Each row was made from one path, in order. Every step used is in the known rows, and no mark comes twice. Write each row's path.
Known rows:
X > Y > N > Z: [-0.41 -3.26  2.23 -0.63  0.39  2.74 -2.60  1.91 -0.39 -1.59  0.06 -1.05
  0.54 -0.85 -0.90 -3.54  1.57  0.53]
A > X > Y > N > Z > Q: [-3.63 -5.01  1.41 -0.81 -1.97 -2.35  0.12 -2.68 -1.89 -2.43 -1.80 -2.04
  0.53 -0.39  0.04 -3.05  1.31 -0.79]
N > Z: [ 0.29  1.71  2.80 -1.02 -2.14  4.19  0.94 -0.03 -4.06 -1.06  2.14  1.81
  1.21 -0.22 -1.66 -0.99 -0.45  1.39]
Q > Z > N > A > X > Y: [-1.80  0.75 -3.68 -0.71  0.62  1.17 -2.93  0.92  0.71  0.06  0.27  0.49
  0.05  2.67  0.35 -4.45  1.68 -1.78]
A > X: [ 0.39 -3.15  0.56 -2.67 -3.14  0.39  3.02 -1.40 -3.08 -0.20 -1.28  3.28
  1.76  0.69  1.72  0.22 -1.62  1.93]
X > Z > Q: [ 1.03  5.14  2.17  0.20 -0.11 -0.56  1.90 -2.99 -2.76  0.75  2.37 -1.58
 -0.34 -1.43 -1.95  3.18 -2.16  0.78]
X > A: [ 0.77 -0.10  0.63 -0.58  0.36  1.24  2.56 -0.35 -1.81  3.02  1.55  3.64
  2.37 -0.96 -1.28  2.18 -2.03  2.48]
X > Y > N: [ 1.94 -4.39  0.68 -0.37  2.41  0.62 -1.75  1.90  1.30  0.13 -2.33 -1.18
 -0.11 -1.14  1.57 -2.49  0.42  1.10]
N > A: [ 3.21  3.45  0.47  0.30  0.28  1.80  0.36  2.37 -2.21  0.80 -1.40  1.93
 -1.06  0.84 -1.16  1.87 -0.97  0.80]
Q > Y > N > A > X > Z: [-2.17 -1.58 -1.35 -1.37  0.00 -1.13 -2.39  3.60  4.21 -0.50 -0.38  0.63
  1.55 -0.79 -1.23  3.73  1.84 -0.13]
N > Z > Q: [-0.97  3.25  3.12  0.31 -2.60  1.31  1.66 -3.31 -4.52 -0.59  1.50 -0.30
  0.14 -1.49 -1.76 -0.08 -1.12  0.05]
Y > Q > Z > N > A: [ 1.20  5.94 -1.76  2.31  1.38  1.37 -2.13  0.53  3.12  1.81  3.26  1.03
 -2.20  0.13  0.17 -1.37  0.74 -2.18]
Y > N: [ 2.50 -2.27  1.72 -1.53 -0.72  2.03 -0.97  1.61  1.18  1.57 -1.49  2.31
  1.34 -2.77  1.49 -0.36 -0.57  2.42]
Z > Q > Y: [-0.59  0.13 -0.56  0.73  0.64 -1.29  1.38 -3.70  1.29  0.32 -0.93 -2.96
  1.26 -3.23  2.00  1.35 -2.08 -0.29]
Z > N > A > X > Y > Q: [-1.52 -2.87 -3.43  2.84  1.17 -1.30  2.31  0.46 -0.05 -2.14 -0.43 -1.16
 -1.92  4.09  1.16 -0.96  1.04  0.08]
Z > N > A > X: [-0.56 -0.41 -3.08 -0.79 -2.28  3.61  1.09  2.32 -1.77 -0.35 -0.78  4.07
  0.80  1.99  0.61 -0.16 -0.69  2.79]
A > X > Z: [-0.50  0.16  1.51 -2.62 -2.81  0.49  2.34 -1.20 -2.91 -0.45  1.82  2.45
  1.42  0.93 -0.88  2.19 -1.24  2.04]
A > X > Y > Q: [-0.47 -5.56  0.09  1.02  0.43 -4.67  4.21 -2.86 -0.81 -1.98 -1.10 -2.18
 -1.57  3.25  2.34 -0.91 -0.11 -0.65]
Q > Y: [ 0.23 -1.49 -0.63 -0.52  0.69  1.46  0.19 -0.30  1.60 -0.27 -0.04 -0.76
  2.21 -1.93  2.01  0.55 -1.75  0.76]

Which path is each row?
[ 1.65  1.29  1.00  1.55  3.45 -3.72 -0.86 -2.76  2.44  0.56  1.94 -3.53
 -2.01  0.42  0.67 -3.32  0.75 -3.96]
X > Y > Q > Z
[ 0.32 -1.13  2.98 -1.69 -2.28  4.29 -1.76  1.62 -0.84 -0.27  0.91  2.17
  1.77 -2.19 -0.77 -1.48  0.91  1.76]
Y > N > Z
[-2.26 -3.12  1.05 -1.01 -1.19  2.89 -3.10  1.70  3.29 -1.36  0.71 -0.05
  3.07 -3.68  0.25 -1.25  1.13  0.63]
Q > Y > N > Z
[-1.24  1.65  1.35 -1.28 -2.78 -2.64  3.88 -4.27 -3.60  0.06  1.17 -0.37
  0.82 -0.18 -1.00  3.10 -1.76  0.74]
A > X > Z > Q
[ 0.44  3.64 -2.86  3.17  3.90 -0.16 -2.61  0.61  3.27  0.66  2.49 -2.53
 -3.12  1.56  0.03 -3.59  1.67 -3.32]
X > Y > Q > Z > N > A
[ 0.48 -2.28 -1.36 -0.08  0.60 -1.34  1.04  1.36 -2.95 -1.40 -3.08 -0.20
 -1.12  4.03 -0.72 -0.34  0.51 -0.18]
N > A > X > Y
[ 0.11  0.30 -1.41  1.58  1.50 -2.13 -2.38  1.41  4.21  0.96 -2.96 -2.52
 -0.29 -3.22  0.86  2.24  0.24 -1.54]
Z > Q > Y > N > A
[-0.12 -2.48 -0.71  2.54  1.59 -5.03  2.88 -0.20 -1.18 -1.77 -2.09 -1.56
 -3.01  4.78  0.01  0.64  1.05 -1.85]
N > A > X > Y > Q
[ 2.24  3.13  1.89  0.50  0.64 -2.21 -0.05 -3.02  2.11  1.93  2.89 -0.03
 -1.37 -1.12  0.91 -1.20 -0.07 -2.83]
Y > Q > Z
[-0.59  4.79  0.57 -0.05 -1.71 -3.06  2.36 -1.65 -3.79 -0.02  0.16  0.24
 -1.03  1.56 -3.00  4.85 -0.91 -0.18]
N > A > X > Z > Q
[ 0.12  0.91 -1.52  1.89  3.02  0.63 -1.56 -2.18  3.65  0.49  3.58 -2.80
 -1.21 -0.27  1.91 -5.02  0.65 -2.21]
X > Y > Q > Z > N
[-0.69  3.64 -0.08  1.53  2.04 -1.86 -2.91  1.53  4.55  0.87  0.29 -3.13
 -0.45 -3.36 -1.71  4.74  0.59 -1.52]
X > Z > Q > Y > N > A
[-0.30 -4.93 -0.35 -1.34 -0.48 -1.05  2.32 -1.10 -2.48 -1.68 -2.03 -0.56
  0.70  2.39  1.49 -1.96 -0.68  1.00]
A > X > Y
[-0.91  2.35 -2.82 -1.77 -2.18  2.87 -2.25  1.03  0.74  1.24  1.21  3.91
  0.77  1.00  0.48 -2.40  0.71 -0.54]
Q > Z > N > A > X
[ 2.33 -1.36 -0.09  0.94  3.20  0.26 -2.93  4.45  1.11  0.14 -3.30 -1.03
 -1.65  0.65 -0.80 -0.76  1.40 -0.13]
X > Y > N > A
[-0.88  1.78  0.92 -0.66 -1.82 -3.16  0.02  0.03 -0.73  0.83 -0.80  0.84
 -0.61 -0.35 -2.13  4.16  0.95 -0.37]
Y > N > A > X > Z > Q
[ 2.96  0.61  0.41 -0.40  0.43  1.42 -2.14  4.65  0.86  1.65 -2.36  2.59
 -0.59 -0.87 -0.63  1.06  0.63  1.31]
Y > N > A
[ 1.67  3.22 -2.06  1.01  0.05  5.69 -0.55  3.13 -1.27  0.65  0.23  2.69
 -0.09  0.69 -0.56  0.14 -1.02  2.67]
Z > N > A
[-3.68 -3.14 -0.12 -1.52 -0.81 -3.14  0.04 -2.45  4.06 -0.20  0.05 -2.33
  2.54 -3.45  1.02  2.90  0.02 -0.14]
A > X > Z > Q > Y > N
